Known rows, with every way that one mark hangs from another:
k_460{k_501 k_868}: -4.23,-1.23,-2.87,1.25,-1.46,-0.07,0.51,-1.07,-1.98,-1.08,2.05,-0.26,0.02,3.72,-1.94,-1.29,-0.46,-0.33,0.60
k_672{k_237{k_381{k_434}} k_460}: -0.59,-4.71,-1.39,1.97,-2.09,1.31,-0.82,-0.36,-0.07,0.51,3.90,0.55,-0.63,0.12,-0.36,-0.19,0.79,0.12,-0.51
k_381{k_434}: -1.04,-2.41,-2.16,1.41,-0.78,0.77,0.87,-0.88,-2.57,-2.51,3.46,0.68,-0.73,0.62,0.71,-1.10,1.42,-0.54,0.46
k_501{k_460{k_672 k_868 k_970}}: -4.45,-0.53,-1.18,2.65,-0.78,0.85,0.11,-0.81,-2.86,-0.76,2.57,0.26,-0.05,3.61,-1.59,-0.11,-1.90,0.65,-1.32
k_501{k_460}: -1.87,-3.04,-1.42,2.56,-2.65,-0.94,0.98,-0.57,-0.49,-0.74,4.07,1.72,-0.27,0.18,0.08,-2.44,1.13,0.14,-0.65
k_98{k_240 k_639{k_237}}: -1.60,-2.92,-3.59,3.59,-2.47,-0.47,1.76,-1.72,-1.79,-0.80,2.79,1.53,-0.04,0.04,2.13,-2.56,-1.15,-0.61,0.60
k_639{k_98 k_237{k_381}}: -1.62,-3.24,0.40,4.37,-2.14,-0.46,0.83,0.33,-1.60,2.30,4.99,-0.27,-0.85,-1.04,1.33,-2.67,0.85,-0.74,-1.10
k_98{k_639}: -1.97,-2.02,-3.03,1.36,-0.84,-1.49,1.85,-0.59,-1.84,-1.56,2.63,3.00,0.12,0.68,-0.33,-1.39,0.44,-0.61,1.43
k_98{k_240 k_639{k_237{k_381}}}: -1.64,-3.57,-3.29,4.22,-2.85,0.82,1.33,-1.92,-1.64,-0.15,3.48,0.96,0.76,-1.02,1.49,-2.11,-0.73,-1.08,0.43
k_501{k_460{k_672{k_237{k_381{k_434}}} k_868 k_970}}: -3.76,-1.58,-0.53,3.83,-0.32,3.89,-1.27,-1.79,-2.31,-0.83,3.49,-1.55,0.30,1.75,-1.64,2.10,-2.25,0.54,-2.42
k_639{k_237}: -2.34,-2.75,-0.96,2.69,-2.48,-0.72,1.36,-0.68,-1.49,0.25,4.22,0.43,-1.85,0.82,1.24,-2.58,0.69,0.10,-0.67
k_672{k_237{k_381} k_460{k_501 k_868 k_970}}: -4.59,-2.52,-1.22,1.50,-2.62,2.12,-1.67,-0.69,0.00,1.58,1.51,-0.72,0.48,5.13,-3.80,0.81,-1.38,0.48,0.08
k_460{k_501 k_970}: -4.06,-0.73,-0.79,1.08,-1.89,1.60,0.34,-0.78,-1.86,-1.32,1.79,0.00,0.43,4.29,-1.98,-0.57,0.52,-0.14,0.90
k_460{k_501 k_672{k_237}}: -4.35,-1.43,-0.18,2.57,-0.90,0.19,0.36,-0.45,-1.27,0.72,3.05,-0.81,-0.46,2.64,-1.52,-0.29,-1.35,0.43,-1.64
k_672{k_460{k_970}}: -2.08,-2.65,-1.31,0.42,-2.27,-0.08,0.05,0.54,-1.28,0.20,2.09,2.09,-0.61,3.82,-1.13,-1.22,0.82,0.33,1.08
k_460{k_672 k_868}: -3.66,-1.11,-2.40,1.87,-0.08,-0.86,1.13,-0.32,-3.66,-0.39,2.77,0.38,-0.91,3.04,-0.89,-0.95,-1.20,-0.11,-0.64
k_639{k_98 k_237{k_980}}: -0.58,-3.20,-1.13,3.00,-1.65,-0.60,1.36,1.31,-1.90,0.68,4.86,1.60,-1.61,-0.21,1.46,-2.92,0.07,0.24,-1.23
k_501{k_460{k_672 k_868}}: -3.59,-1.68,-1.93,3.01,-0.88,-0.75,0.67,-0.64,-2.31,-0.38,3.50,0.51,-0.39,1.66,-0.77,-1.27,-1.62,0.38,-1.70
k_980{k_237}: -2.36,-1.96,-0.41,0.87,-2.61,-0.75,1.60,-0.40,-0.89,-0.90,4.35,1.19,-2.21,1.80,-0.24,-2.33,0.29,-0.90,0.67
k_460{k_672}: -2.71,-1.68,-1.07,1.97,-0.56,-0.76,1.41,0.25,-2.96,-0.11,3.51,0.91,-0.96,1.67,-0.14,-1.42,0.08,-0.12,-0.79

Rows:
0.28,-4.35,-2.35,4.60,-3.08,1.36,0.78,0.45,-2.02,1.12,4.81,0.66,0.09,-1.30,1.94,-3.06,-0.25,-0.72,-1.11
k_639{k_98{k_240} k_237{k_381 k_980}}
1.13,-4.45,-2.62,4.61,-2.04,3.12,0.24,-0.17,-2.73,-0.75,5.02,-0.28,0.12,-2.17,2.73,-2.19,-0.33,-0.86,-1.15
k_639{k_98{k_240} k_237{k_381{k_434} k_980}}
-0.08,-3.77,-1.39,5.29,-2.02,2.02,0.19,-1.06,-2.70,0.20,4.46,-1.46,0.12,-1.98,3.10,-2.36,-0.07,-1.41,-0.75
k_639{k_98{k_240} k_237{k_381{k_434}}}
-5.84,0.67,-1.38,1.50,-0.04,1.81,-0.01,-0.87,-3.65,-0.92,1.22,-1.28,0.38,5.79,-2.78,0.54,-2.18,0.12,-0.17
k_460{k_501 k_672 k_868 k_970}
-3.71,-2.54,-1.56,1.52,-1.52,3.96,-2.25,-1.35,-0.69,-0.29,1.64,-1.60,0.64,4.23,-3.00,1.73,-1.53,0.34,0.08
k_672{k_237{k_381{k_434}} k_460{k_501 k_868 k_970}}
-6.11,0.26,-0.75,2.06,-0.34,1.69,-0.40,-1.05,-2.55,0.12,1.25,-1.56,-0.17,5.89,-3.07,1.33,-2.93,0.70,-1.17
k_460{k_501 k_672{k_237} k_868 k_970}
-3.38,-3.10,-2.49,0.75,-2.57,3.28,-1.66,0.20,-0.07,0.58,2.00,0.53,0.57,4.96,-4.22,0.99,-1.71,0.92,-0.28
k_672{k_237{k_381 k_980} k_460{k_501 k_868 k_970}}
0.36,-3.81,-1.09,3.66,-0.98,2.45,0.38,0.56,-2.32,-0.38,5.69,0.05,-0.77,-2.17,1.74,-1.59,0.38,-0.39,-1.33
k_639{k_98 k_237{k_381{k_434} k_980}}
-3.74,-0.94,0.25,2.14,-0.67,0.74,0.51,-0.20,-2.47,0.44,2.62,0.27,-1.06,3.64,-1.29,0.70,-0.85,0.64,-1.26
k_460{k_672{k_237} k_970}
0.13,-3.69,-3.06,1.32,-1.26,3.17,0.49,-0.16,-2.46,-2.83,4.69,1.39,0.05,-0.59,-0.31,-0.43,1.53,-0.56,-0.08
k_237{k_381{k_434} k_980}
-6.01,-0.36,-0.39,2.73,-0.76,3.05,-0.85,-1.13,-2.36,0.78,1.99,-2.17,0.57,4.78,-3.65,1.80,-2.44,0.25,-1.32
k_460{k_501 k_672{k_237{k_381}} k_868 k_970}
-0.51,-3.60,-4.88,2.85,-2.37,0.63,1.84,-0.91,-1.86,-1.78,3.34,2.71,0.08,-0.13,1.67,-2.32,-1.54,-0.18,0.28
k_98{k_240 k_639{k_237{k_980}}}
-3.68,-2.17,1.04,3.97,-1.89,2.12,-0.43,-0.58,-0.88,1.23,4.07,-0.11,0.28,1.25,-1.68,0.69,-0.89,0.73,-2.59
k_501{k_460{k_672{k_237{k_381}} k_970}}
-4.87,0.05,-0.05,1.64,-0.53,1.87,0.25,-0.30,-2.94,-0.66,2.00,-0.70,0.33,4.41,-2.05,0.03,-0.92,0.11,-0.28
k_460{k_501 k_672 k_970}
-4.43,-1.36,-2.22,0.35,-1.86,0.99,-0.78,-0.29,-1.35,-0.16,0.77,0.22,0.26,6.13,-2.91,-0.51,-1.20,0.41,1.23
k_672{k_460{k_501 k_868 k_970}}
-2.47,-3.66,-1.14,0.90,-3.07,3.36,-1.33,0.67,0.54,0.80,2.84,1.06,0.61,3.56,-3.48,0.53,-0.41,0.98,-0.44
k_672{k_237{k_381 k_980} k_460{k_501 k_970}}
-0.93,-3.13,-1.42,4.64,-2.65,-1.05,1.14,-0.25,-2.13,1.31,3.69,-0.03,-0.67,-0.01,2.99,-3.75,-0.33,-0.78,-0.64
k_639{k_98{k_240} k_237}
-4.64,-1.87,-1.63,0.84,-2.12,0.86,-1.22,-0.54,-0.19,0.85,0.81,-0.23,-0.25,6.25,-3.31,0.35,-1.81,0.94,0.29
k_672{k_237 k_460{k_501 k_868 k_970}}
-1.15,-3.74,-3.04,0.69,-1.38,4.07,-1.56,-0.11,-1.44,-1.08,2.77,0.96,-0.20,3.21,-2.32,1.69,-1.09,0.81,-0.34
k_672{k_237{k_381{k_434} k_980} k_460{k_868 k_970}}
-3.01,-2.09,-2.53,0.30,-1.76,-0.17,-0.20,0.05,-1.98,0.00,1.35,1.60,-0.62,5.20,-1.93,-0.68,-0.42,0.34,1.13
k_672{k_460{k_868 k_970}}
-2.88,-2.70,-0.02,3.63,-1.60,-0.77,0.50,-0.37,-0.48,0.89,4.35,0.62,-0.86,0.38,-0.27,-0.90,-1.06,0.90,-2.74
k_501{k_460{k_672{k_237}}}
-3.55,-1.32,-2.00,2.03,-1.96,0.54,0.16,-1.17,-1.77,-1.34,2.40,1.00,-0.04,3.45,-1.49,-0.66,-0.48,0.30,-0.12
k_501{k_460{k_868 k_970}}
-2.82,-3.28,0.36,4.35,-2.02,0.60,0.12,-0.51,-0.30,1.57,4.97,0.06,-0.12,-0.68,-0.87,-0.55,-0.56,0.50,-3.00
k_501{k_460{k_672{k_237{k_381}}}}
-3.48,-2.27,-1.42,3.08,-1.39,3.26,-0.69,-0.33,-1.66,-0.05,3.84,0.57,0.26,2.45,-2.86,1.37,-2.45,1.19,-2.85
k_501{k_460{k_672{k_237{k_381 k_980}} k_868 k_970}}
0.22,-3.78,-2.67,3.90,-2.67,0.01,1.20,0.56,-2.21,0.33,4.15,1.20,-0.62,-0.19,2.55,-3.54,-0.66,-0.26,-0.97
k_639{k_98{k_240} k_237{k_980}}
